What can hang from each mark
F: P
E: D
T: P
W: S X
Q: D
S: F W
X: K W
K: A X
D: E F Q
P: F T X

Known rows, with every way that one mark hangs from another
{W {S F} {X {K A}}}: 15.5	18.5	19.3	-25.3	9.1	-0.3	46.7	-21.9	3.7	-8.5	37.2	39.3	40.7	29.2	23.5	-15.3	45.2	-13.1	-41.5	17.1	-39.0	-76.5	50.3	28.7	20.4	-14.9	-50.3	-19.9	-2.4
{X W}: 9.1	19.9	12.8	-0.5	-13.5	-6.1	26.8	-16.8	-21.9	12.7	0.4	-9.4	3.1	9.1	4.1	-4.2	20.5	-1.1	-34.8	2.6	1.4	-33.2	12.9	1.9	7.0	10.1	0.6	-15.4	-7.2
{P F T {X K}}: 22.4	27.8	15.2	7.5	19.8	24.0	53.4	-30.4	4.7	-9.0	60.7	20.8	14.6	27.2	10.6	-2.1	27.9	6.0	-32.3	-14.3	-15.0	-66.0	34.3	34.0	16.3	-12.8	28.7	-9.4	4.0
{T {P F {X {K A} W}}}: 20.6	35.2	9.0	-1.0	-0.3	23.2	70.0	-18.9	-14.5	2.3	8.2	10.4	-7.0	39.4	-1.1	-1.8	-7.3	10.7	-35.6	6.5	-21.7	-59.3	41.5	24.7	34.6	1.9	29.0	-8.2	-16.9
{F {P T {X {W S}}}}: 2.3	25.6	18.4	13.8	-16.3	22.8	12.3	-48.1	-12.9	1.2	42.2	13.7	-3.5	33.7	7.1	-10.2	23.2	-20.1	-37.7	4.8	6.5	-51.5	53.2	18.4	1.3	-15.5	23.4	-24.0	-14.5
{T {P {X {W {S F}}}}}: 9.4	34.9	18.5	-9.7	-20.5	11.4	31.9	-33.8	-34.3	0.3	2.3	13.3	7.5	25.0	-2.2	-7.9	20.7	3.2	-43.0	22.2	-23.7	-54.8	54.3	23.1	26.7	-6.4	7.6	-33.8	-20.8
{T {P F}}: 11.3	32.2	30.8	-7.4	10.3	5.1	44.9	-16.1	-12.4	15.8	8.4	0.4	-9.8	-3.7	-20.7	-1.6	21.4	-9.4	-43.7	-3.2	-24.8	-29.0	25.7	17.5	18.9	-0.2	16.5	-18.0	0.3
{T P}: -4.4	27.8	28.1	-13.8	6.4	-5.7	22.8	-11.2	-15.1	10.6	3.7	0.6	-13.0	-6.1	-7.3	10.0	24.3	-15.0	-46.0	10.1	-11.7	-26.0	29.9	1.9	12.1	10.8	8.5	-9.5	-7.8
{W {S F} X}: 18.0	17.6	31.2	-25.3	-3.7	-6.0	29.0	-31.7	-4.2	5.0	36.9	23.6	41.6	11.2	10.3	-22.5	59.5	-13.4	-46.5	13.8	-37.0	-51.9	53.9	24.1	17.2	-15.4	-38.1	-38.7	4.7
{X {K A} {W {S F}}}: 8.1	24.6	4.6	-6.0	-5.7	4.6	46.8	-18.4	-25.8	-12.4	-0.5	28.3	21.7	36.0	17.0	-7.8	19.4	-4.4	-29.4	14.2	-21.4	-85.8	19.7	28.4	15.4	-12.2	-40.0	-14.7	-15.7
{P F {X {K A}}}: 30.1	13.4	12.3	-0.2	18.0	19.8	56.5	-24.0	6.3	0.1	45.9	24.6	17.8	27.1	15.3	-6.6	17.7	8.2	-29.1	1.3	-25.1	-65.2	24.1	20.9	18.1	-9.1	12.6	3.6	9.0
{Q {D E {F {P X}}}}: -23.4	-3.5	29.6	12.3	2.3	-9.5	-6.8	-37.5	-30.2	16.0	59.5	22.6	11.4	-1.8	29.7	2.5	34.3	13.4	-49.7	26.0	-15.1	-43.8	12.6	-20.3	-22.2	-0.6	2.8	-20.0	-9.5
{F P}: -12.3	10.2	23.6	4.3	0.9	-0.1	12.5	-14.9	-2.9	26.2	35.2	5.6	-11.7	-4.9	5.8	0.9	37.1	-41.3	-39.9	7.0	-3.5	-24.3	20.5	-6.4	-4.8	-8.5	2.1	-16.4	-0.3
{W {S {F P}} {X K}}: -15.7	17.7	23.5	-11.0	-1.0	-1.7	39.6	-21.4	-9.0	13.3	55.2	32.4	21.9	23.9	24.6	-10.6	60.4	-50.0	-51.6	21.1	-44.1	-65.8	59.8	24.5	21.6	-31.8	-36.2	-44.0	-4.3
{E {D Q}}: -18.0	7.4	36.7	-16.5	28.2	-3.4	26.1	-12.5	2.4	1.4	37.7	-30.5	-5.2	-25.2	3.6	4.2	38.4	-11.7	-47.3	21.6	-8.8	-6.2	19.9	8.7	-14.4	-19.4	-19.8	-0.2	7.4
{X {K A} {W {S {F P}}}}: -5.6	23.1	5.3	3.1	-10.6	10.9	45.7	-17.9	-22.7	-2.0	7.9	29.8	8.3	37.6	16.7	-8.5	17.8	-25.8	-30.9	16.0	-18.8	-80.8	25.5	24.4	12.0	-23.2	-34.3	-22.7	-20.7
{D E F Q}: -27.7	-14.2	28.7	-19.9	30.5	-35.6	-9.0	-25.0	-33.7	8.8	28.4	-5.2	-15.6	-36.0	11.5	5.0	30.3	16.1	-46.2	27.5	-7.2	-19.1	2.7	13.8	-36.5	0.6	-30.7	4.5	10.6
{P F T X}: 41.1	27.1	22.5	4.7	11.7	26.6	40.8	-40.5	12.7	-5.3	52.5	13.1	20.5	17.6	-4.1	-14.3	26.2	18.0	-30.1	-20.2	-5.7	-46.8	33.8	28.7	8.8	-7.2	33.0	-12.0	6.8
{K A {X {W {S F}}}}: 45.1	34.5	-19.4	-11.0	-17.2	6.9	36.5	-27.7	-9.1	-6.5	-17.6	13.2	20.5	32.0	0.1	-24.7	3.8	18.1	-22.2	-5.5	-14.0	-52.3	21.7	14.9	-9.8	-15.1	-41.2	-3.4	-27.5
{S {F {P T X}}}: 12.7	25.9	15.6	4.9	-2.4	25.5	31.5	-24.3	13.6	-0.4	50.4	25.6	18.1	15.2	8.5	-11.2	36.1	-13.3	-30.6	-5.0	-0.4	-45.1	37.5	14.9	1.8	-20.4	8.0	-31.8	-15.8
{E {D {F {P X}} Q}}: -36.9	-7.0	37.4	-5.6	17.1	-0.5	10.0	-25.0	-2.7	5.9	61.9	-28.7	-28.6	-21.3	15.4	10.8	34.3	-18.8	-53.5	43.3	3.9	2.7	39.6	7.0	-23.2	-23.3	-1.1	1.9	0.5
{S {F {P T}} {W X}}: 19.0	39.8	12.5	-9.4	-15.2	15.0	53.2	-7.3	15.8	-4.1	37.8	30.6	38.4	14.6	7.7	-19.3	50.4	-11.0	-25.1	-4.2	-24.7	-43.1	40.6	23.1	9.0	-26.7	-30.5	-57.7	-25.9
{X K W}: -11.6	21.6	3.6	3.2	-4.8	-10.0	41.6	-5.3	-30.0	9.1	9.4	-1.9	-2.7	20.7	19.6	10.0	23.4	-15.3	-38.7	8.0	-8.6	-54.3	13.8	7.3	15.7	3.8	-3.9	-12.1	-10.1
{Q D}: 8.0	20.5	29.6	-1.2	-3.7	-10.2	13.6	-22.6	-15.9	9.2	30.1	10.7	24.4	-3.1	23.7	9.4	51.2	8.6	-51.0	2.1	-13.8	-40.0	3.7	-18.5	-11.3	8.3	-6.4	-17.8	-1.9
{P F {X {K A} W}}: 33.9	21.0	3.1	6.0	-1.0	23.1	66.9	-24.7	-6.4	1.3	26.6	13.4	13.9	43.1	12.5	-12.3	1.9	17.2	-26.3	-0.7	-17.9	-67.7	23.8	24.6	25.2	-4.9	18.0	-4.4	-3.3
{W {S {F P}} {X {K A}}}: 0.5	17.7	20.3	-16.2	3.6	6.9	45.0	-20.6	6.9	2.3	47.8	41.8	26.7	31.8	22.2	-15.6	44.1	-38.0	-43.3	19.5	-36.7	-69.8	57.7	24.8	17.9	-26.0	-43.8	-27.7	-8.5

Rows
18.4	19.4	2.7	-4.9	-10.8	14.7	42.2	-31.9	-20.1	-12.8	19.5	31.9	27.0	45.2	26.4	-9.7	18.9	8.3	-29.6	21.1	-21.0	-86.4	36.7	25.2	20.0	-12.3	-15.7	-13.5	-12.7
{P {X {K A} {W {S F}}}}
7.7	19.9	-0.6	6.3	-13.3	23.1	53.5	-11.3	-0.1	4.8	29.4	27.1	13.7	34.8	20.8	-9.3	14.8	-12.0	-27.3	11.5	-8.9	-61.7	30.4	9.9	14.6	-17.3	-5.3	-24.4	-24.1
{S {F {P {X {K A} W}}}}
6.8	21.4	0.4	-1.5	0.7	0.0	47.4	-4.6	-11.8	-2.0	1.4	7.9	2.6	29.4	18.3	4.2	4.6	-1.9	-29.1	6.5	-0.9	-60.3	10.4	7.2	11.6	9.7	-12.0	5.4	-14.7
{X {K A} W}
25.3	35.0	5.2	13.7	1.4	27.5	64.2	-31.0	-7.7	-8.1	41.7	10.1	12.4	43.3	8.2	-7.2	13.0	14.4	-30.4	-16.6	-7.4	-67.8	34.9	36.8	23.2	-8.2	34.0	-17.2	-8.6
{P F T {X K W}}
-50.2	-18.2	20.5	-4.9	25.8	-20.6	-1.5	-26.7	-34.0	16.2	62.5	7.8	-30.3	-13.5	31.0	12.0	28.9	-11.0	-50.9	41.4	-12.8	-33.9	25.5	13.8	-29.5	-18.1	-11.1	-0.9	1.1
{D E {F {P {X K}}} Q}
-30.5	-6.2	31.8	-12.7	5.9	-24.7	-6.5	-21.5	-21.1	18.7	35.8	-13.3	-41.9	-28.8	15.6	20.2	41.1	-25.7	-55.7	28.5	9.8	1.0	22.2	8.3	-38.1	-7.3	-13.3	1.9	3.8
{D {F P} Q}
6.2	26.6	11.4	15.3	-14.7	24.0	24.0	-32.8	1.1	5.7	40.6	5.5	-5.5	29.7	7.4	-6.4	15.8	-12.8	-33.0	-4.3	17.0	-36.8	43.7	7.8	2.4	-4.9	33.9	-19.8	-19.5
{F {P T {X W}}}
-16.7	20.3	11.5	0.9	-7.5	-10.4	27.4	-24.4	-46.5	4.1	12.2	7.8	0.2	24.5	19.4	5.9	33.0	-23.1	-43.2	18.3	-21.7	-72.0	25.5	20.8	14.9	-8.6	-16.5	-16.9	-4.1
{X K {W S}}
14.9	14.8	14.1	-20.8	16.3	-4.8	47.4	-6.8	18.3	2.3	39.1	16.7	20.8	23.7	24.9	-1.0	29.2	-9.9	-41.6	8.6	-16.8	-48.2	40.2	5.9	17.5	10.0	-19.8	2.3	-1.6
{W {X {K A}}}
14.5	31.7	8.4	10.0	-18.0	27.6	40.5	-24.9	3.6	0.8	34.0	17.0	14.7	27.2	6.2	-15.3	23.0	-5.9	-28.2	-4.9	5.8	-45.7	38.7	16.5	6.5	-16.7	11.4	-38.6	-26.1
{S {F {P T {X W}}}}
26.4	30.1	1.2	-25.2	-3.6	3.1	69.5	5.1	7.8	-13.2	21.4	37.2	52.1	21.5	24.1	-11.0	43.5	8.2	-22.2	12.1	-42.6	-66.1	25.3	21.7	21.7	-15.2	-55.2	-35.0	-17.4
{S F {W {X {K A}}}}
-12.6	21.8	13.7	12.4	8.2	19.1	26.4	-23.5	5.6	2.1	65.6	20.7	-7.8	24.3	23.4	9.6	31.3	-31.4	-39.0	3.0	2.5	-52.5	44.2	10.4	2.7	-14.3	25.5	-10.3	-11.3
{F {P T {X K}}}
-31.1	3.5	37.5	-2.7	22.1	9.4	11.2	-29.8	8.2	-8.5	67.7	-25.5	-26.4	-14.0	10.2	10.4	30.0	-12.1	-50.1	30.1	15.9	-2.0	44.9	17.3	-28.1	-21.9	6.3	4.1	-6.9
{E {D {F {P T X}} Q}}
13.3	20.1	13.7	8.7	-7.6	12.8	49.2	-41.2	-37.5	7.0	35.4	13.9	12.3	38.0	13.8	-11.1	28.1	-2.4	-39.5	10.3	-36.6	-78.5	37.3	35.8	27.3	-21.2	14.1	-23.8	5.4
{P F {X K {W S}}}
-13.2	18.8	33.6	11.4	-5.2	-5.7	-0.1	-29.9	-12.6	1.2	47.1	11.6	-1.4	-1.8	22.3	18.2	43.5	-1.5	-54.4	5.4	11.8	-30.9	14.5	-11.7	-29.2	6.3	4.6	-13.0	-16.6
{Q {D {F {P T}}}}
21.8	28.5	16.7	1.7	-12.5	15.9	14.1	-53.2	-17.5	-14.7	30.1	12.8	16.8	34.9	7.5	-10.5	23.2	12.9	-34.9	2.2	4.1	-62.3	48.5	26.9	6.1	-2.5	18.1	-14.1	-9.4
{P T {X {W S}}}
31.1	33.4	-19.3	-2.7	-21.9	13.0	34.9	-26.3	-7.2	3.8	-9.1	15.4	7.0	34.7	-0.4	-24.8	2.0	-5.2	-24.0	-3.6	-12.2	-46.7	26.5	11.0	-13.3	-26.0	-35.6	-10.9	-32.6
{K A {X {W {S {F P}}}}}
-33.4	-12.4	19.2	-2.2	5.0	-16.3	-3.1	-35.1	-38.8	20.2	39.4	-5.5	-27.7	-8.6	17.2	-2.1	14.2	6.0	-46.0	34.5	1.1	-20.3	25.5	11.0	-30.8	-10.1	-4.1	-9.8	-6.1
{D E {F {P {X W}}} Q}
-6.5	21.2	2.5	8.8	-18.5	14.5	48.5	-11.8	-14.5	14.0	36.2	19.0	9.3	28.0	22.2	-4.8	30.2	-23.4	-33.6	12.9	-15.8	-56.7	33.1	10.8	18.0	-22.4	0.7	-38.1	-20.9
{S {F {P {X K W}}}}
21.0	34.0	13.1	12.4	-0.9	26.5	52.0	-48.1	-22.5	-12.1	43.1	18.9	14.0	47.0	7.6	-11.4	22.0	6.8	-34.5	-6.9	-19.4	-84.5	45.2	49.0	22.0	-19.5	23.0	-21.1	-3.1
{P F T {X K {W S}}}
19.9	18.5	13.2	-4.1	-22.8	8.5	24.1	-42.6	-29.7	0.9	20.0	16.7	27.8	26.4	12.7	-17.5	33.1	8.7	-34.6	17.6	-19.8	-62.9	39.4	21.0	15.6	-12.7	-4.0	-31.2	-6.3
{P {X {W {S F}}}}
4.2	20.2	19.6	10.0	1.8	21.6	13.8	-32.3	12.1	4.8	58.0	15.4	-3.0	15.5	9.6	-2.1	29.1	-20.9	-35.4	-2.0	9.9	-34.7	42.9	5.8	-4.1	-9.6	29.4	-13.7	-8.2
{F {P T X}}
-24.8	10.4	32.3	14.6	12.0	-8.3	-3.1	-32.3	-21.4	3.1	50.4	21.7	7.9	-5.5	17.5	3.8	31.8	10.9	-47.4	6.4	-1.1	-41.7	3.8	-11.5	-31.1	2.2	-5.1	-18.5	-16.5
{Q {D E {F {P T}}}}
6.0	22.2	25.5	0.9	-4.2	20.3	14.3	-44.6	-6.5	-5.1	49.2	34.6	19.8	17.0	8.0	-15.5	47.5	-22.5	-36.8	7.8	-16.2	-62.6	48.2	27.9	0.5	-32.2	-7.7	-33.9	-6.1
{W {S {F {P T X}}}}
1.7	19.6	8.0	-3.5	-2.0	-1.3	32.8	-23.7	-28.4	-7.6	2.3	18.6	5.7	34.5	17.8	-0.9	13.9	-9.9	-33.8	16.5	-12.9	-77.9	21.4	20.7	10.9	-2.4	-25.3	0.7	-8.7
{X {K A} {W S}}
-35.5	-19.1	27.0	-7.3	20.0	-18.9	-12.0	-35.3	-28.5	18.6	55.2	2.7	-25.1	-20.8	18.9	2.3	27.4	-1.3	-47.2	36.7	-5.4	-18.0	25.2	8.9	-35.6	-14.1	-8.0	-3.4	4.2
{D E {F {P X}} Q}
17.0	35.0	6.4	2.2	-16.0	25.8	38.8	-17.9	2.6	-11.7	37.2	35.9	31.6	14.2	10.4	-12.0	43.5	-2.3	-17.7	2.8	-18.4	-54.4	28.5	21.7	1.4	-32.6	-11.4	-48.5	-24.0
{S {F {P T X}} W}
29.4	19.2	9.6	3.9	-2.7	21.2	53.5	-41.6	-21.2	-3.1	28.4	23.1	17.2	47.4	12.3	-16.8	11.2	9.0	-30.6	8.3	-29.4	-83.1	34.7	35.6	24.2	-15.5	6.6	-8.9	2.4
{P F {X {K A} {W S}}}
-16.3	0.4	31.3	1.3	12.0	-25.2	-4.1	-28.5	-34.7	6.3	35.2	16.0	21.0	-15.1	22.8	5.0	37.4	29.0	-47.8	18.1	-16.3	-44.5	-7.5	-16.0	-23.7	12.8	-17.3	-12.8	-3.9
{Q {D E F}}
-43.2	-15.9	30.6	-8.6	24.7	-28.2	-11.2	-23.8	-30.3	21.9	39.9	-2.4	-31.9	-33.4	10.3	3.8	28.6	-11.7	-48.0	30.0	-4.0	-13.1	9.7	8.4	-41.1	-12.3	-24.5	-4.1	4.7
{D E {F P} Q}
-14.1	27.3	11.1	16.4	-10.1	20.4	24.1	-39.0	-19.2	-0.9	49.9	19.9	-7.5	43.2	20.4	1.4	25.4	-30.6	-40.1	9.3	-1.4	-68.6	53.5	23.2	7.9	-21.1	19.4	-21.0	-17.3
{F {P T {X K {W S}}}}
38.2	30.3	-16.1	-9.0	-14.0	1.3	24.2	-32.2	-12.3	-2.6	-14.2	4.7	6.3	31.9	0.9	-16.6	-0.8	12.6	-27.2	-3.8	-7.4	-44.8	22.2	8.1	-13.3	-6.3	-28.2	12.0	-20.9
{K A {X {W S}}}
-29.4	-3.5	39.4	-17.4	28.0	-16.0	12.5	-16.2	-7.8	-2.6	38.0	-34.9	-18.6	-34.0	7.8	12.4	36.7	-4.7	-52.3	35.4	1.3	1.8	20.0	12.1	-24.3	-10.6	-21.6	9.9	6.4
{E {D F Q}}
-8.2	13.1	26.4	-18.3	8.4	-14.5	26.8	-28.3	-15.6	7.9	48.7	19.3	18.9	20.0	26.3	-1.0	56.4	-31.0	-55.4	21.4	-37.8	-62.7	55.4	21.0	20.2	-9.1	-26.6	-18.6	9.3
{W S {X K}}
10.5	23.8	17.0	-5.1	-19.5	-2.5	26.1	-30.3	-35.0	2.6	-1.2	10.2	22.7	14.3	2.6	-17.1	34.8	-3.7	-34.7	10.4	-18.9	-58.6	22.4	22.3	10.7	-12.3	-26.2	-35.2	-8.1
{X {W {S F}}}
-10.0	25.2	8.4	-2.0	-11.7	-5.0	41.7	-18.7	-43.2	-1.0	8.0	18.5	16.2	25.1	18.2	-2.4	37.8	-17.5	-38.6	15.5	-29.6	-79.4	23.2	28.3	18.6	-18.9	-31.1	-32.7	-11.7
{X K {W {S F}}}
41.4	34.9	1.9	10.4	5.4	36.3	70.0	-30.5	8.6	-18.1	33.5	19.4	16.5	52.1	6.3	-12.7	-3.9	26.2	-22.2	-18.4	0.2	-74.1	31.3	37.0	19.1	-2.3	27.2	-1.9	-12.6
{P F T {X {K A} W}}
-8.6	32.1	8.7	-3.2	-8.9	5.4	43.6	-14.6	-30.5	5.8	12.0	2.2	-14.5	29.2	13.4	15.0	10.7	-6.0	-46.5	20.0	-13.9	-50.5	47.3	10.5	30.3	8.4	26.9	-12.5	-21.7
{T {P {X K W}}}
-2.7	22.5	18.1	3.6	-23.6	4.2	24.9	-28.6	-32.1	13.0	8.4	12.7	8.8	17.0	1.5	-17.5	34.5	-26.0	-37.0	11.3	-17.4	-53.8	28.3	17.7	7.2	-23.0	-21.0	-42.8	-13.6
{X {W {S {F P}}}}
-31.1	-0.5	32.3	11.3	7.0	-18.0	-5.6	-28.2	-32.2	17.7	45.8	17.8	6.3	-12.7	22.0	4.5	36.1	4.2	-50.7	19.3	-14.4	-38.6	-1.0	-20.6	-26.1	0.7	-11.8	-21.1	-9.6
{Q {D E {F P}}}
